Every row comes from one small tree of marks. The marks that hang from a mark follow it in brackets, in alphabetical order. Every link used is in the known rows. Which tree was each row made from?
Known rows
zepip{nades nagir{femes} sono}: -0.083	-0.991	-1.167	2.372	0.108	-4.770	0.293	-0.601	-2.142	0.050	0.226	-1.498	-1.334	0.439	0.544	2.562	1.603	-0.882	5.369	-2.555	0.133	-0.387
nagir{siviv}: -0.494	-1.654	0.142	-0.830	0.379	-0.069	0.194	-0.635	1.211	0.049	1.570	-0.287	0.087	0.295	-0.570	-0.011	0.627	0.736	-1.547	0.434	2.305	0.579
sono{siviv{gamozo nagir{zepip{nades}}}}: -0.707	-0.442	0.246	0.681	-0.233	0.673	-0.179	0.092	0.581	-0.262	-1.295	1.482	0.919	-0.486	-0.379	-0.680	-1.534	-0.841	-0.674	2.656	1.611	-0.612
siviv{gamozo nades nagir}: 0.330	-1.494	1.890	-1.234	0.672	3.321	0.075	-0.214	-0.123	0.226	-0.653	2.804	1.368	-1.257	0.809	0.928	-1.634	0.168	-3.234	-2.300	0.741	0.416
nagir{femes}: -0.171	-2.339	-1.057	-0.160	0.063	0.609	-0.284	-1.080	0.499	-0.257	2.192	-0.752	-1.466	0.431	-0.734	0.550	0.070	1.609	-0.237	-2.736	1.231	0.012
nagir{femes zepip{nades{siviv{gamozo}} sono}}: 0.838	0.752	-1.574	-0.019	-0.560	-3.969	-1.123	-1.358	-0.747	-0.517	0.843	-2.211	-1.884	0.188	0.327	0.110	0.266	-0.498	1.983	3.492	-0.045	0.115
nades{siviv{gamozo nagir}}: -0.575	-1.485	1.034	-1.237	0.180	1.913	0.651	-1.517	0.298	0.295	-0.163	-0.119	0.675	-0.623	0.476	-0.349	-1.539	-0.345	-1.435	0.391	2.463	0.745
nades{siviv{gamozo nagir{femes}}}: -0.263	-0.967	0.696	-1.174	0.165	1.932	0.492	-1.747	0.295	0.119	0.124	-0.481	-0.204	-0.598	0.501	-0.220	-1.238	-0.404	-0.807	-0.761	2.743	0.907
gamozo{zepip{sono}}: -0.285	-1.602	-1.118	-0.841	-0.093	-0.633	-0.767	0.669	-0.223	-0.311	0.332	-0.550	0.013	0.540	-0.661	-0.733	0.423	0.477	0.416	-1.472	-3.546	-0.309
sono{siviv{gamozo nades} zepip{nagir{femes}}}: 0.733	1.052	0.678	1.365	-0.515	1.930	1.659	0.147	0.846	1.029	1.591	-0.249	-0.561	-0.429	-0.206	-0.092	-0.578	-0.434	3.586	1.718	-0.614	-0.388
sono{zepip{nades nagir{siviv}}}: 0.297	-0.501	-0.196	1.223	-0.225	-2.061	2.100	-0.379	0.322	0.392	0.821	-0.977	0.328	0.606	0.051	2.046	1.928	-0.107	1.255	3.444	-1.700	-0.073
zugenip{sono{siviv{nagir} zepip{nades}}}: -0.143	3.668	0.129	0.733	-0.783	0.778	0.816	0.527	0.066	0.165	-2.382	1.214	0.905	0.531	-0.754	-1.293	-0.283	0.580	-0.288	2.125	-1.247	-1.343
zugenip{sono{siviv{gamozo{zepip} nades nagir}}}: -0.271	3.566	0.857	-0.022	-0.301	3.256	-0.704	0.648	-0.058	0.169	-1.757	1.893	0.728	-0.203	-0.391	-1.994	-1.676	0.258	-0.749	-2.130	0.000	-0.764
femes{nagir{zepip{nades sono{siviv}}}}: -0.889	1.639	-0.263	0.687	-0.037	-2.618	0.199	0.244	-1.074	-0.220	-0.324	-0.736	0.272	0.219	-0.565	0.852	1.055	0.244	-5.147	2.776	-0.646	-0.918
gamozo{zepip{nades{siviv} nagir sono}}: -0.387	-0.651	-0.936	0.483	0.055	-2.623	-0.272	0.155	-1.156	0.186	0.387	-1.537	-0.176	0.552	0.563	0.858	1.145	-1.126	3.305	-1.353	-2.816	0.090
siviv{gamozo{zepip} nagir}: -0.194	-1.070	0.394	-0.719	0.283	2.521	0.057	0.033	0.037	-0.971	-2.030	1.767	1.278	-0.616	0.212	0.428	-0.846	-0.778	-3.094	-2.027	-1.428	0.160
gamozo{zepip{sono{siviv{nades nagir}}}}: -0.238	-0.702	-0.432	-1.061	0.018	0.293	-0.953	1.372	-0.041	0.097	-0.181	0.552	0.377	0.264	-0.494	-1.319	0.141	0.094	1.006	-1.537	-2.948	-0.375
gamozo{siviv{nades} zepip{nagir sono}}: 0.485	-0.516	-0.050	0.509	0.387	0.760	-1.371	3.156	-0.012	0.599	1.823	-1.642	-0.168	0.285	0.436	-1.051	0.875	1.366	2.819	-2.097	-1.153	0.715
nagir{siviv{nades}}: 0.044	-1.402	0.864	-1.411	0.635	0.776	-0.132	-0.279	1.175	0.692	2.459	0.362	0.067	-0.022	-0.132	0.109	0.389	1.024	-1.795	-0.412	2.099	0.875
siviv{nades nagir}: -0.182	-2.243	1.393	-1.883	0.824	2.501	-0.228	0.307	0.015	0.744	0.344	2.524	1.431	-0.291	0.346	1.000	-0.054	1.633	-2.417	-2.093	0.442	0.132
nades{siviv{gamozo{zepip}}}: -0.469	-1.372	0.300	-1.023	-0.169	1.584	0.154	-1.290	0.669	0.275	1.364	-1.421	-0.183	-0.330	0.195	-0.757	-1.705	-0.353	-0.921	0.160	0.546	0.845
zepip{nagir{femes siviv{gamozo nades}} sono}: 0.619	0.965	0.133	0.880	0.405	-1.770	0.271	-0.611	-1.217	0.339	1.094	-1.447	-1.506	-0.348	0.590	0.934	1.295	-1.087	5.486	-3.118	1.749	0.514
zepip{nagir}: -1.123	-2.112	-0.263	1.417	0.197	0.117	0.604	-0.769	-0.400	0.466	1.743	-0.886	0.238	0.456	-0.315	1.867	0.775	0.995	2.624	-1.787	1.078	-0.361
zugenip{sono}: -0.659	1.676	-0.158	0.155	-0.470	1.385	-0.344	-0.467	-0.269	-0.012	-0.445	0.257	0.297	0.569	-0.949	-1.010	-0.824	1.910	-1.213	-1.371	0.159	-0.873

Write each row's tree
0.647	-0.637	0.333	-1.070	0.529	1.691	-1.612	3.595	0.378	0.145	-0.047	0.112	0.671	0.069	0.449	-1.791	0.529	1.597	-0.476	-1.538	-1.490	0.771
gamozo{siviv{nades nagir} zepip{sono}}
-0.858	1.120	1.000	0.113	0.594	0.690	1.251	-0.357	-0.024	-0.362	0.229	-0.371	0.245	-0.392	-0.280	1.106	0.657	-0.113	-7.761	-1.032	1.749	0.275
femes{nagir{siviv{gamozo}}}
-0.489	-0.881	0.139	2.238	0.462	-2.389	0.931	-1.015	-0.548	0.027	0.652	-0.560	-0.008	0.003	0.837	2.940	0.888	-1.541	1.274	-0.915	1.918	0.426
zepip{nades nagir{siviv{gamozo}}}
-0.231	-0.047	1.032	-0.337	-0.023	2.302	-0.505	0.458	0.709	0.448	-0.161	1.995	0.945	-0.792	-0.175	-1.019	-1.786	-0.185	-0.479	1.671	1.463	-0.306
sono{siviv{gamozo nades nagir{zepip}}}
0.367	-0.884	-0.530	0.470	0.161	-0.439	-1.092	1.766	0.543	-0.455	-0.054	-0.795	-0.079	0.288	0.059	-0.760	0.636	1.847	-0.603	1.942	2.303	0.457
gamozo{siviv{nagir{femes zepip{nades sono}}}}
0.077	-0.448	0.445	-0.216	-0.022	-0.026	-0.194	0.344	-0.471	0.306	-0.703	0.865	-0.193	-0.622	-0.297	-1.268	-1.091	-0.282	2.042	-1.178	0.905	-0.445
zepip{sono{siviv{gamozo nades nagir{femes}}}}
0.554	0.585	0.194	1.012	-0.601	0.329	1.778	0.114	0.891	-0.197	-1.612	1.114	0.282	-0.314	-0.226	-0.011	-0.544	-1.305	-0.097	3.246	-0.891	-0.557
sono{siviv{gamozo nagir{femes}} zepip{nades}}
0.064	-0.737	-0.928	1.842	0.177	-1.789	-1.033	2.829	-0.328	-0.139	0.455	-2.027	-0.175	0.636	0.465	-0.225	1.158	0.346	2.450	-0.978	-1.329	0.504
gamozo{siviv zepip{nades nagir sono}}
0.316	0.410	-0.735	-0.302	0.369	-0.912	-0.684	0.579	-0.565	-0.015	1.284	-1.260	-1.028	0.462	0.163	0.368	1.945	-0.513	3.662	-3.542	-2.244	0.361
gamozo{zepip{nagir{femes siviv{nades}} sono}}
-0.141	-0.803	-1.198	0.003	-0.033	-1.817	-0.858	0.991	-0.384	-0.419	-0.841	0.209	-0.244	0.464	-0.156	-0.303	0.518	-0.841	1.025	-1.627	-2.958	-0.389
gamozo{zepip{nades sono{siviv{nagir{femes}}}}}
0.128	2.595	-0.250	0.563	-0.812	-0.019	0.806	-0.224	-0.205	0.058	-1.018	0.147	0.416	0.724	-0.626	-0.408	-0.086	1.388	-1.375	1.652	-2.236	-1.030
zugenip{sono{zepip{nades}}}
-0.544	-2.318	-0.077	-0.231	0.237	-1.391	0.221	-1.167	-0.106	0.217	0.340	-0.167	-0.043	0.205	0.634	1.446	-0.137	-0.077	-1.153	-0.156	1.453	0.425
zepip{nades{siviv{nagir{femes}}}}
1.252	0.386	0.909	-1.624	0.602	2.510	-0.769	0.409	-0.679	-0.313	-1.031	1.966	-0.054	-1.049	1.024	0.413	-0.605	-0.849	-1.038	-4.676	-1.791	0.624
siviv{gamozo{zepip{sono}} nades nagir{femes}}
0.151	3.631	-0.048	1.182	-0.585	-0.441	1.095	-0.205	-0.420	0.172	-0.911	-0.346	0.308	0.757	-0.310	0.219	0.887	0.631	0.561	1.294	-1.490	-0.696
zugenip{sono{zepip{nades nagir{siviv}}}}
1.144	1.593	-1.050	0.100	-0.076	-2.746	-0.937	-1.322	0.626	-1.158	1.124	-1.325	-1.801	-0.070	0.413	0.800	0.844	-1.353	-0.886	3.204	1.711	0.869
nagir{femes siviv{gamozo} zepip{nades}}
0.466	0.046	-0.163	-0.624	0.204	1.374	-0.284	-0.064	-0.601	-1.276	-2.253	1.014	-0.068	-0.628	0.340	0.148	-0.242	-1.273	-0.854	-3.437	-1.421	0.190
siviv{gamozo{zepip{sono}} nagir{femes}}
-0.154	-0.546	0.114	0.637	-0.496	-0.300	1.778	0.676	1.004	0.383	-1.238	1.307	1.161	0.309	-0.631	-0.137	0.303	-0.146	-0.190	4.491	-1.428	-0.913
sono{siviv{nagir} zepip{nades}}
0.337	-0.895	1.251	-1.015	0.572	1.320	0.079	-0.570	1.082	0.345	1.738	0.515	0.036	-0.682	0.212	0.101	-0.690	-0.035	-2.255	-0.649	2.182	1.094
nagir{siviv{gamozo nades}}
0.509	3.587	0.104	0.320	-0.749	0.640	0.897	-0.692	-0.339	-0.111	-1.767	0.067	0.070	0.306	-0.050	-0.497	-0.318	0.390	-1.071	1.185	-1.332	-0.513
zugenip{sono{zepip{nades{siviv{gamozo nagir{femes}}}}}}
-0.848	-0.603	0.397	0.202	-0.060	2.507	-0.076	0.594	0.868	-0.231	-1.249	1.617	0.870	-0.466	-0.594	-1.119	-1.516	-0.868	-0.622	-0.640	0.610	-0.435
sono{siviv{gamozo{zepip} nagir}}
0.223	-1.387	0.049	-0.329	-0.465	-1.094	1.930	-0.613	0.598	0.429	0.103	-0.401	0.711	0.443	0.060	0.906	0.614	0.499	-1.250	4.437	-1.983	-0.048
sono{zepip{nades{siviv{nagir}}}}
-0.343	-0.419	0.029	-1.693	-0.008	0.567	-0.263	-1.388	0.351	0.282	0.843	-0.968	-0.067	0.181	0.183	-0.318	0.217	0.597	0.118	1.969	1.956	0.558
nades{siviv{nagir{femes zepip}}}
1.100	1.709	-1.557	-0.318	-0.094	-4.984	-1.203	-0.742	-0.063	-0.773	0.903	-1.842	-1.925	0.501	0.166	0.205	2.109	-0.755	1.585	3.725	0.849	0.454
nagir{femes siviv zepip{nades sono}}
0.123	-1.009	-0.006	-0.011	-0.004	-3.367	0.336	-1.010	-1.337	-0.037	-1.412	-0.534	-0.388	-0.363	0.905	0.509	-0.570	-1.481	1.002	0.135	0.739	0.306
zepip{nades{siviv{gamozo nagir{femes}}} sono}
0.050	-0.038	0.816	-0.460	0.232	3.265	-0.598	0.724	0.752	0.213	-0.004	1.876	-0.002	-0.710	-0.075	-0.961	-1.483	-0.662	-0.223	-2.575	0.552	-0.032
sono{siviv{gamozo{zepip} nades nagir{femes}}}
0.569	1.053	-1.634	0.117	-0.709	-2.083	-1.351	-0.620	-0.084	-0.578	0.894	-1.527	-1.730	0.164	-0.709	-1.216	-0.019	0.151	2.821	3.063	0.170	-0.528
nagir{femes zepip{sono{siviv{gamozo}}}}
-0.717	3.385	-0.039	0.623	-0.529	0.748	-0.681	0.324	-0.182	-0.069	-2.008	1.243	0.715	0.458	-0.815	-1.514	-0.720	0.676	-0.326	0.896	0.570	-1.281
zugenip{sono{siviv{nagir{zepip{nades}}}}}
